What can hang from each mark
Z339: Z54
Z260: Z969
Z221: Z50 Z512 Z536
Z786: Z454
Z555: Z559
Z512: Z54 Z221
Z536: Z221 Z316
Z54: Z339 Z512
Z316: Z536
Z969: Z559
Z50: Z221
Z518: Z316 Z454 Z969
Z559: Z555
Z454: Z260 Z518

Each row was made from one small tree. The marks that hang from a mark follow it in brackets, in the order of their numbers. Every link used is in the known rows. Write each row's tree.
(in the rows, 128 means zero)
Known rows
Z512{Z54 Z221{Z50 Z536}}: [ 91 120 118  90 127 115 127 147 137 113 121  94 162 128 125  91 101 118
 120 123 124 149 132 148 124 144 140  92 148  94 110  97 122 105 101 122]
Z260{Z969}: [117 130 113 157 126 128 103 134 108 109 155 133 131 131 130 120 126 125
 135 142 105 126 154 121 130 137 121 123 126 139 117 150 123 133 120  94]
Z559{Z555}: [114 123 129 128 136 111 146 113 128 137 135 132 150  94 128 128 119 102
 131  92 135 134 146 154 156 119 112 116 131 142 122 138 119 122 124 107]
Z54{Z339}: [114 138 110 121 122 125 128 115 120 116 134 122 116 112 143 113 149 134
 113 112 126 155  98 117 144 131 125 100 113 133 117 152 120 113 134 124]
Z54{Z339 Z512{Z221{Z50 Z536}}}: [ 95 121  91  80  94 107  96 134 106 105 169 128 138  97 149 103 131 106
 126 107 167 145  91  96 139 139 138  75 108 170 132 113 121  94 121 137]
Z536{Z221 Z316}: [140 145 131 102 116 127 144 136 147 127 151 125 163 123 153 142 105 139
 107 147 136 105 177 126 101 131 131  62 147 123 102 141  97 117 128 103]
Z512{Z54 Z221{Z50 Z536{Z316}}}: [105 137 127  61 124 116 133 149 147 116 122  97 151 138 145  93  87 131
 132 140 128 134 175 154 110 147 138  78 158 112 105 102 102  96 105  93]
Z316{Z536}: [119  94 126 108 138 133 106 150 125 137 120 131 139  79  98 121 120 119
 109 137 141 119 109 125 114 143 129 123 148 142 113 138 123 135 118 146]
Z339{Z54{Z512}}: [143 131 142 119 111 122 100 138  87 150 169 139 117 163 162 153 123 114
 130 117 176 107 107 119 136 139 124 158 115 207 142  86 122 106 130 132]
Z786{Z454{Z260{Z969} Z518}}: [ 74 189  54 120 124 127  74 122 100 105 130 120 144 123  94 140 110 153
 153 171  77 103 183 106 116 106 123 150 114 137 138 145 132 150 146  79]
Z54{Z339 Z512{Z221{Z536}}}: [104 132 120  62  92 118  79 144 115 101 164 132 109 114 154 120 128 109
 125 128 173 152  57  98 136 148 129  84 118 172 120 111 129  97 135 148]
Z454{Z260{Z969{Z559{Z555}}} Z518}: [ 59 231  67 126 117 120  61 109  79 130 164 123 165  63  89 133  91 103
 175 126 135 107 223 142 178  77  85 157  98 201 117 190 122 150 106  33]
Z316{Z536{Z221{Z50 Z512}}}: [120  64 116 145 125 115 107 149 129 133 146 120 199  53 130 116 114 128
  71 132 119 101 122 141  77 141 151  52 145 144 106 123 118 129  80 160]
Z454{Z260}: [106 166 103 118 134 131 105 120 112 136 110 109 116 103 101 134 110 128
 151 144 133 113 157 136 132 118 121 127 113 137 153 128 125 141 143 127]
Z512{Z54{Z339} Z221{Z50 Z536}}: [ 79 124 100  83 120 113 126 136 129  98 129  86 153 113 139  76 124 123
 104 110 120 172 105 138 138 147 137  67 134 102 105 125 113  93 104 120]
Z536{Z221{Z50 Z512} Z316}: [139 121 121 132 117 110 140 131 142 128 148 118 177 115 177 121 103 149
 102 135 110  99 183 153  77 133 144  44 140 142 112 116 102 109  93 108]
Z339{Z54{Z512{Z221}}}: [141 111 164  78  97 115 108 143 106 138 184 145 121 174 160 155 124 102
 128 124 185 135  94 114 161 137 127 136 118 199 155  77 130  95 150 134]
Z50{Z221{Z512}}: [143  86 136 157 124 112 113 130 120 138 132 128 126 154 138 107 140 153
 112 148 101 114  80 173 107 134 126  81 133 156 111 106 146 133 108 183]
Z50{Z221{Z512 Z536}}: [134 101 113 144 119 110  90 151 112 127 118 118 129 135 132  91 118 147
 109 160 105 103  70 174  79 148 119  94 137 162  89 103 136 135  85 187]
Z536{Z221{Z50}}: [122 115  96 151 121 110 155 125 129 122 158 115 201  92 129 126 125 125
  97 109 123 114 166 117 122 118 145  68 120 106 123 137 105 122 111 121]
Z50{Z221}: [142 103 117 145 128 108 134 126 121 138 144 126 142 145 114 113 143 140
 123 137 117 118 107 146 139 121 118  87 130 132 111 129 128 134 128 164]
Z454{Z260{Z969} Z518{Z316}}: [ 57 215  87 122 124 135  44 133  68 101 163 106 120  99  91 144 131 159
 170 154 105 102 203 127 158 105  90 160 140 163 116 150 119 176 146 103]
Z518{Z316}: [109 139 147 122 127 137 116 134 119 118 144 125 123 106 130 141 148 149
 132 126 112 124 145 141 134 115 114 126 152 130 120 116 119 132 153 156]
Z786{Z454{Z260}}: [102 142  87 114 134 138 120 112 134 127  91 117 135 108 107 147 111 145
 136 156  96 111 153 125  98 108 138 118 116 106 167 113 133 120 163 131]
Z221{Z512}: [128 111 148 140 124 129 106 131 129 126 122 128 111 137 155 124 125 140
 121 141 108 128 103 158  98 140 132 116 135 150 126 105 146 124 107 149]
Z512{Z54{Z339} Z221{Z536{Z316}}}: [ 99 157 137  32 116 127 117 150 146 100 122  97 111 145 164  94 106 141
 113 141 136 165 114 145 114 160 125  62 158 117  90 124 103  83 128 101]
Z54{Z339 Z512{Z221{Z536{Z316}}}}: [114 151 126  32  91 122  89 148 124 106 164 133 100 131 169 119 115 123
 135 140 176 135 101 101 121 152 127  67 130 183 111 116 111  87 139 121]
Z54{Z339 Z512{Z221}}: [116 114 140  73  97 120 111 124 122 112 172 138 107 127 162 136 151 116
 133 114 168 164  67  96 162 132 133  70 117 166 144 115 140  94 158 143]
Z454{Z260{Z969} Z518}: [ 75 212  66 126 127 128  60 129  80 113 151 109 128 119  91 128 109 136
 162 156 120 109 186 119 146 117 103 159 116 163 124 165 125 170 122  73]
Z518{Z454 Z969{Z559{Z555}}}: [121 182 114 139  95 112 124 109  98 114 159 140 147  76  99 120 120  68
 137 105 129 116 191 109 165  85 117 119 127 202  88 119 116 128 123  76]
Z221{Z512 Z536}: [123 124 127 129 121 130  79 156 121 120 108 120 117 120 147 111 103 136
 113 154 114 113  90 156  70 155 128 134 139 155 102 101 135 127  82 154]
Z54{Z339 Z512}: [115 132 120 119 110 127 102 117 106 126 158 134 101 120 160 133 149 125
 132 106 156 133  81 102 140 135 127  85 113 178 132 127 130 106 138 138]
Z512{Z221{Z50 Z536}}: [107 113 102  91 111 107 128 141 129 107 139 118 167 107 112 100 108 112
 122 128 137 135 139 126 128 130 139 116 126 121 125 109 120 116 109 126]
Z555{Z559}: [136 153 124 162 121 126 137 125 119 134 136 137 164 114 128 134 106 123
 147 150 149 130 136 139 128 105 152 113 123 121 132 125 121 131 148 120]
Z454{Z518{Z316 Z969}}: [ 95 201 126 121 113 117  93 144  89  96 162 127 119 113 107 133 149 146
 148 128 115 121 176 102 162 109 114 154 164 149  96 110 126 146 131 139]

Which tree is each row?
[107 118 119 137 128 117  89 144 113 118 109  90 115 142 160  72 135 157
  88 145  88 138  35 191  91 166 119  45 146 142  70 113 130 108  83 183]
Z50{Z221{Z512{Z54{Z339}} Z536}}
[ 92 109 124  91 123 114 155 117 135 108 143  96 148 123 150  90 145 127
 109  97 116 187 114 136 166 132 139  51 131  98 127 125 123  85 131 114]
Z512{Z54{Z339} Z221{Z50}}
[ 87 142 109  93 119 119  80 159 108  99 138 137 150  63  79 136 137 151
 113 145  90 109 150  88 112 106 135 137 193 138  89 100 132 136 142 165]
Z786{Z454{Z518{Z316{Z536} Z969}}}
[113 106 136 162 129 117 133 135 139 132 130  91 182 117 169 113 116 141
  90 122  94 119 132 170  86 142 152  34 150 104 104 104 128 108  81 136]
Z536{Z221{Z50 Z512{Z54}}}
[124 136 106 120 121 119 100 144 122 125 110 116 136 119 160  93  88 147
 131 147 113  93 169 159  60 146 135 107 138 166 107 111 107 110  69 109]
Z221{Z50 Z512 Z536{Z316}}
[ 99  88 147 118 131 132  98 153 135 121 125  93 156  74 163 108 126 139
  51 135 110 142  57 162  82 170 137   9 165 127  75 131 124 106  94 167]
Z316{Z536{Z221{Z512{Z54{Z339}}}}}
[ 89 187  65  89 126 125  98 114 121 124 105 113 142 122  95 149 108 153
 142 156 104 107 158 113 113  96 128 155 123 125 150 122 138 144 153 115]
Z786{Z454{Z260 Z518}}
[106 126 148 130 131 131 107 127 128 121 109  98 101 140 182 104 139 153
 102 121  94 162  70 169 106 157 130  68 144 131 108 113 141  98 108 140]
Z221{Z512{Z54{Z339}}}
[104  70 135 144 140 122 111 155 137 136 126  96 195  68 141 108 108 134
  66 127 105 109 118 167  73 157 151  30 168 118  89 110 125 116  70 156]
Z316{Z536{Z221{Z50 Z512{Z54}}}}
[120 129 113  59 100 111 105 146 123 124 157 135 141 129 150 117  96 117
 155 134 175 105 162 111 107 138 140  84 136 179 131  91 109  96 116 105]
Z54{Z512{Z221{Z50 Z536{Z316}}}}
[120 152  85 106 126 117 127 139 120 126 119 118 153 109 135  98  94 136
 132 132 129  96 194 133  90 137 133 125 128 145 108 132  89 115  93  92]
Z221{Z50 Z536{Z316}}
[ 96 209  73 141 100 144  60 113  79 104 152 119 127 102  86 137 107 105
 160 172 107  93 201 106 136  96 106 132 101 203 119 149 119 164 142  59]
Z518{Z454{Z260{Z969{Z559}}}}
[143 119 119 118 120 110  92 153 123 131 118 123 120 158 147  94 103 161
 119 176 110  89 112 180  65 150 117  80 146 176  79 105 115 125  88 159]
Z50{Z221{Z512 Z536{Z316}}}
[ 87 138 132  60 118 126 109 149 134  92 124  95 124 125 149  94 120 125
 102 129 129 181  71 139 130 157 127  73 143 104  96 124 124  97 122 128]
Z512{Z54{Z339} Z221{Z536}}
[110 132 130 114 110 129  85 155  87  92 155 128 124  67  74 126 145 111
 112 144 111 101 157  85 133 132 121 118 190 179  76  88 113 161 154 167]
Z518{Z316{Z536} Z454 Z969}
[ 68 198 103  93 130 126  47 157  67 114 138 113 126  41  49 133 122 138
 145 147 138  97 187 104 149 113 106 147 172 173 103 121 122 167 137 155]
Z454{Z260 Z518{Z316{Z536} Z969}}
[ 93 203  69 110 119 116  95 120 105 110 107 121 133 112  85 135 110 142
 151 154 103 110 181  91 124  99 140 143 131 128 139 111 140 133 146 116]
Z786{Z454{Z260 Z518{Z969}}}
[100 120 151  78 122 124 136 128 144 104 136 101 120 143 153 105 144 132
 109 117 126 194  79 140 160 143 131  59 146  99 118 127 135  92 146 123]
Z512{Z54{Z339} Z221}
[ 98 176 146 141 111 118 112 123 102 122 165 145 148  38 112 130 128 107
 153  96 120 125 206 140 171  74 107 114 144 179 102 128 113 102 125 111]
Z518{Z316 Z969{Z559{Z555}}}
[129 127 136 115 132 122  96 154 132 136 101  98 118 173 160  84  98 169
 118 172  97  96 112 206  60 166 121  58 170 149  69  93 120 111  80 153]
Z50{Z221{Z512{Z54} Z536{Z316}}}
[147 127 154 115 113 127 124 143 149 122 144 125 147 133 182 138 104 151
 101 158 119 103 154 151  71 144 135  53 152 144 103 119 115 114 109 122]
Z536{Z221{Z512} Z316}
[106 105 140  99 129 116 155 129 148 121 134 105 160 143 133 106 126 124
 125 112 119 160 141 148 152 131 146  82 147  89 136  99 130 101 123 115]
Z512{Z54 Z221{Z50}}
[100 124 115 148 135 121  98 147 119 128  97  90 144 119 152  88  99 138
 117 129  95 115 119 180  68 159 143 101 144 129 101  90 130 109  58 136]
Z221{Z50 Z512{Z54} Z536}
[100 150 114 158 119 124 105 116 109 128 172 145 169  70 128 117 106  95
 147 110 116 125 187 149 154  93 102 119 106 177 104 181 117 117 102  49]
Z260{Z969{Z559{Z555}}}
[111 118 100 149 120 114  96 145 112 123 112 114 144 102 145  96 106 132
 117 131 105 106 124 153  75 145 138 122 123 154 112 103 124 122  68 144]
Z221{Z50 Z512 Z536}
[ 88 192 127 103 104 128  52 158  85 115 163 139 147  36  70 128 129 128
 140 144 132 105 172  97 149  87 109 154 165 186  74 137 123 138 113 137]
Z454{Z518{Z316{Z536} Z969{Z559}}}
[102 132 153  69 122 129 109 161 146 107 121 100 136 142 129 107  99 117
 121 144 132 152  96 148 117 153 132  99 155 101 104  97 132 106 119 130]
Z512{Z54 Z221{Z536}}
[118 100 138 149 133 117 116 122 121 130 123  96 111 160 167  83 156 163
  94 131  85 152  47 189 118 151 120  29 146 135  90 117 141 107 108 175]
Z50{Z221{Z512{Z54{Z339}}}}
[108 104 113  91  99 105 124 110 114 113 184 134 135 112 156 114 151 114
 132  93 158 157 102  97 170 121 140  62 105 165 155 112 128  89 142 133]
Z54{Z339 Z512{Z221{Z50}}}
[ 95 207 104 120 109 132  82 132  73  94 139 105  98  92  76 142 138 120
 150 150 105  97 203  99 152 110 116 120 157 171 120  79 115 166 175 146]
Z518{Z316 Z454{Z260} Z969}
[ 48 182  82 102 135 139  27 155  68 108 160 115 138  47  62 138 119 147
 145 165 115  92 187 124 143 119  91 153 161 175 101 159 116 186 137 124]
Z454{Z260{Z969} Z518{Z316{Z536}}}
[ 74 236  98 110 120 123  67 137  72 105 143 106 110  88  78 139 132 149
 168 144 122 107 205 107 165  93 108 150 150 157 121 115 126 157 147 140]
Z454{Z260 Z518{Z316 Z969}}
[111  77  96 131 131 116 133 144 129 133 152 119 217  44 100 118 116 114
  75 120 135 102 142 113 106 131 149  64 139 122 103 142 103 130 102 142]
Z316{Z536{Z221{Z50}}}
[134  95 154 158 135 117 117 134 131 146 116 101 119 176 153  99 136 160
 112 149  88 126  75 202 102 152 124  54 157 131  99  94 150 121 101 176]
Z50{Z221{Z512{Z54}}}
[126  99 118 167 114 108 134 131 128 127 151 115 183  95 160 121 123 136
  90 126 106 109 141 146  94 129 148  55 125 129 120 115 122 118  90 141]
Z536{Z221{Z50 Z512}}
[ 97 179  70 136 115 133  76 123  77  95 147 109 118 125  88 135 115 111
 145 167 102 100 184 103 134 128 109 127 121 177 122 132 119 178 153  82]
Z518{Z454{Z260{Z969}}}
[ 86 188 106  98 115 141  87 118  88 109 134  99 106 101  87 156 141 136
 148 150 108  98 178 120 139 109 100 131 148 166 126  95 110 177 188 143]
Z518{Z316 Z454{Z260}}
[126 126 140 136 131 122 141 137 146 132 128  94 171 136 190 113 100 154
  96 133 100 105 179 178  73 145 149  19 162 117  98 105 109  94  86 104]
Z536{Z221{Z50 Z512{Z54}} Z316}
[121 118 117  81  95 102  99 152  90 132 179 131 153 143 149 123 102  92
 124 114 182 116 117 115 134 142 135 142 109 202 136  76 111  94 112 128]
Z339{Z54{Z512{Z221{Z50 Z536}}}}
[118 123 136  73  97 121  84 156 126 119 155 141 121 128 136 133 109 102
 141 141 175 124  84 110 121 144 132 110 128 169 126  86 140 112 129 151]
Z54{Z512{Z221{Z536}}}
[ 99 115 118 156 125 118 134 124 129 117 141  84 170 100 187  99 135 146
  71 102  90 145 108 159 100 146 147   4 137 110  99 125 118  93  86 135]
Z536{Z221{Z50 Z512{Z54{Z339}}}}
